Each row comes from the steps of one path. Every step used is in the known rows, and no mark comes twice. Write the path behind each row, first mark first.
(in the rows, 128 means zero)
Known rows:
tisu > sonog > dotuzu > menon: [108  49 133 107 116 133 152 150 122  97  90 176 139 142 139 108 180  87
 114 148 111 193 107 101]
sopak > sonog > mibar > momu > kulafo: [132 119 150 106 131  98 123 142 116 119 157 178 115 127 122 105 210  97
 117  99 143 201 112 129]
sopak > sonog > mibar > momu > dotuzu > menon: [141 113 157  90 125 101 127 155 116 131 142 180 110 128 127 114 214  98
 110 104 157 202 110 122]
tisu > sonog > mibar: [104 136 123 106 138 141 110 140 116  94 160 142 138 144 139 107 163  92
 113  89 137 182 106  97]
dotuzu > menon > sopak > sonog > mibar: [200  94 191  84 122 142  96 127  91 132 161 135 100 157 127 109 168 114
 139 116 143 205 159 131]
mibar > momu > kulafo > menon: [145 100 166 146 106  86 177 134 123 125 154 180 130 124 158 117 167 100
 158 162 162 117 103 169]
kulafo > menon > sopak > sonog > tisu: [163 120 102  78 119 165 127 122  86 121 145 150 138 152 163 119 137 122
 139  98 153 155 161 136]
tisu > sonog: [100 119 124  87 129 145 133 137 117  95 107 174 137 146 144 124 166  89
 114 113 115 167 113 103]
sonog > mibar: [141 145 136 131 134 120  90 145 103 124 189 111 114 141 128  95 144 127
 132  91 150 163 112 128]
mibar > momu > dotuzu > menon: [135  80 197 116 105  97 168 162 123 156 108 190 110 124 162 140 175 103
 139 175 188 143  94 150]
tisu > sonog > sopak: [ 95 105 128  87 139 140 159 121 104  96 111 185 140 146 143 125 146  90
 108  99 112 206 114  99]
kulafo > menon > famised: [163 132 102 103 113 143 160 137  99 122  42 135 140 141 164 132 147 132
 152 115 136  94 151 163]
kulafo > menon > sopak > sonog: [158 139 107  73 116 167 130 126  91 119 126 146 131 153 164 112 150 122
 142 107 126 146 161 139]
mibar > momu > kulafo > menon > sopak > sonog: [141  92 175 129 112 103 166 126 114 127 149 184 127 129 160 117 175  96
 158 155 161 149 118 165]
sopak > sonog > tisu: [142  81 118  72 133 119 122 134  97 119 125 203 125 137 120 137 177 110
 103  83 155 198 129 113]
tisu > sonog > mibar > momu > kulafo > menon: [113 127 132 125 128 121 141 135 126  94 179 154 150 135 153 103 172  80
 127 106 157 166  97 115]
mibar > momu: [130  86 190 140 110  85 164 147 114 157 131 192 112 119 133 134 167 125
 130 169 172 155 120 152]
mibar > momu > kulafo: [131  85 190 148 113  84 162 134 121 131 145 184 118 126 148 122 171  99
 157 167 160 142  98 166]
sonog > mibar > momu > dotuzu: [119 124 167 142 126 107 120 159 115 144 174 136 115 125 152 110 156 114
 135 123 192 168  87 138]
momu > kulafo > menon: [154 143 103 112 116 128 138 124 119  77 148 137 139 152 170  97 149  90
 172 113 107  87  98 159]
momu > dotuzu > menon: [141 111 150  68 115 143 125 163 120 120  80 151 110 151 174 129 158  93
 145 134 142 125  87 132]
menon > kulafo: [130 110 145 107 130 131 108 133  96 114 183 192 122 127 119 133 156 120
 168 126 137 179 101 143]
sopak > sonog: [128 120 126  67 126 123 125 144 108 115  91 195 111 138 120 123 203 109
 107 102 103 181 131 120]
dotuzu > menon: [206  96 170 101 110 106 128 142 111 124 145 151 104 148 122 117 164 118
 135 134 132 139 133 137]

Write each row's path:
[199  80 208  97 118 128 110 127  94 142 168 148  99 147 126 114 174 115
 138 133 161 209 157 135] -> dotuzu > menon > sopak > sonog > mibar > momu
[156 114 115  95 125 151 121 107 100  83 161 141 142 159 176 103 139  88
 175 101 132 135 118 154] -> momu > kulafo > menon > sopak > sonog > tisu
[205  64 187  78 120 141 104 120  86 134 153 154 106 158 129 126 157 114
 137 119 160 204 162 129] -> dotuzu > menon > sopak > sonog > tisu
[139 119 173 163 128  89 119 140 114 128 211 130 118 127 137  96 157 110
 149 119 178 164  94 149] -> sonog > mibar > momu > kulafo
[141 128 134 105 126  99 133 141 116 115 164 175 123 127 130 102 210  99
 119  94 144 181 114 133] -> sopak > sonog > mibar > momu > kulafo > menon
[148 119 163 163 126  99 134 136 111 130 171 121 128 126 149 103 158 114
 158 115 184 150 107 161] -> sonog > mibar > momu > kulafo > menon > famised
[198  85 190  73 118 143 106 126  92 132 136 151  99 157 129 118 170 114
 139 128 132 197 161 133] -> dotuzu > menon > sopak > sonog
[203  88 175 102 117 110 119 135 104 120 191 176 111 136 110 127 170 116
 160 136 145 166 118 143] -> dotuzu > menon > kulafo
[135  47 137  87 116 112 139 152 110 115  97 210 116 128 110 111 219 105
 118 139 104 222 117 120] -> sopak > sonog > dotuzu > menon > kulafo
[102  63 117  88 119 120 140 156 111 116  60 200 117 131 123 108 209 108
 104 133  92 209 119 116] -> sopak > sonog > dotuzu
[131  73 207 100 110 115 157 154 114 158 103 193 107 128 163 141 183  98
 139 169 185 176 109 146] -> mibar > momu > dotuzu > menon > sopak > sonog
[139 119 173 157 126  92 121 148 109 147 201 137 114 123 128 106 156 127
 131 121 186 173 110 140] -> sonog > mibar > momu
[111 107 179  82 136 172  90 130  84 143 127 145 107 149 158 119 159 109
 142 115 158 235 143 130] -> menon > sopak > sonog > mibar > momu > dotuzu
[136  52 134  86 114 109 144 156 115 118  75 198 113 134 116 107 217 106
 106 136  99 209 124 117] -> sopak > sonog > dotuzu > menon
[146  22 149 134 103 108 148 159 114 127  93 158 114 137 128  98 168 122
 132 176 113 178 113 132] -> sonog > dotuzu > menon
[105  65 161  83 129 176 102 127  81 134  82 159 109 152 146 112 159 118
 138 138 114 241 155 126] -> menon > sopak > sonog > dotuzu
[143  95 179 142 110 105 165 126 114 131 158 171 128 130 166 117 157 101
 168 164 167 135 114 170] -> mibar > momu > kulafo > menon > sopak
[133 136 124  85 136 119 103 146 106 115 144 165 113 136 116 105 200 110
 105  78 122 199 123 116] -> sopak > sonog > mibar
[126 104 185  97 137 161  90 116  84 130 154 142 109 150 148 110 160 106
 151 113 147 234 145 138] -> menon > sopak > sonog > mibar > momu > kulafo
[152 135 121 105 121 155 122 113 105  85 151 125 135 162 180  97 134  92
 184 118 113 112 114 162] -> momu > kulafo > menon > sopak
[141 109 191 137 125 118 111 150 106 151 186 123 110 133 154 110 151 114
 145 127 200 185 104 139] -> sonog > mibar > momu > dotuzu > menon > sopak
[152 142 118 102 126 151 112 114 105  81 168 122 136 159 172  90 151  87
 176  98 119 135 115 155] -> momu > kulafo > menon > sopak > sonog > mibar
[106  43 146 104 120 152 141 140 113 103  91 167 137 147 146 109 170  89
 122 151 115 211 119 102] -> tisu > sonog > dotuzu > menon > sopak
[136 107 114 104 119 152 131 118 108  82 127 140 137 157 175  89 155  87
 174 125 102 140 112 155] -> momu > kulafo > menon > sopak > sonog > dotuzu
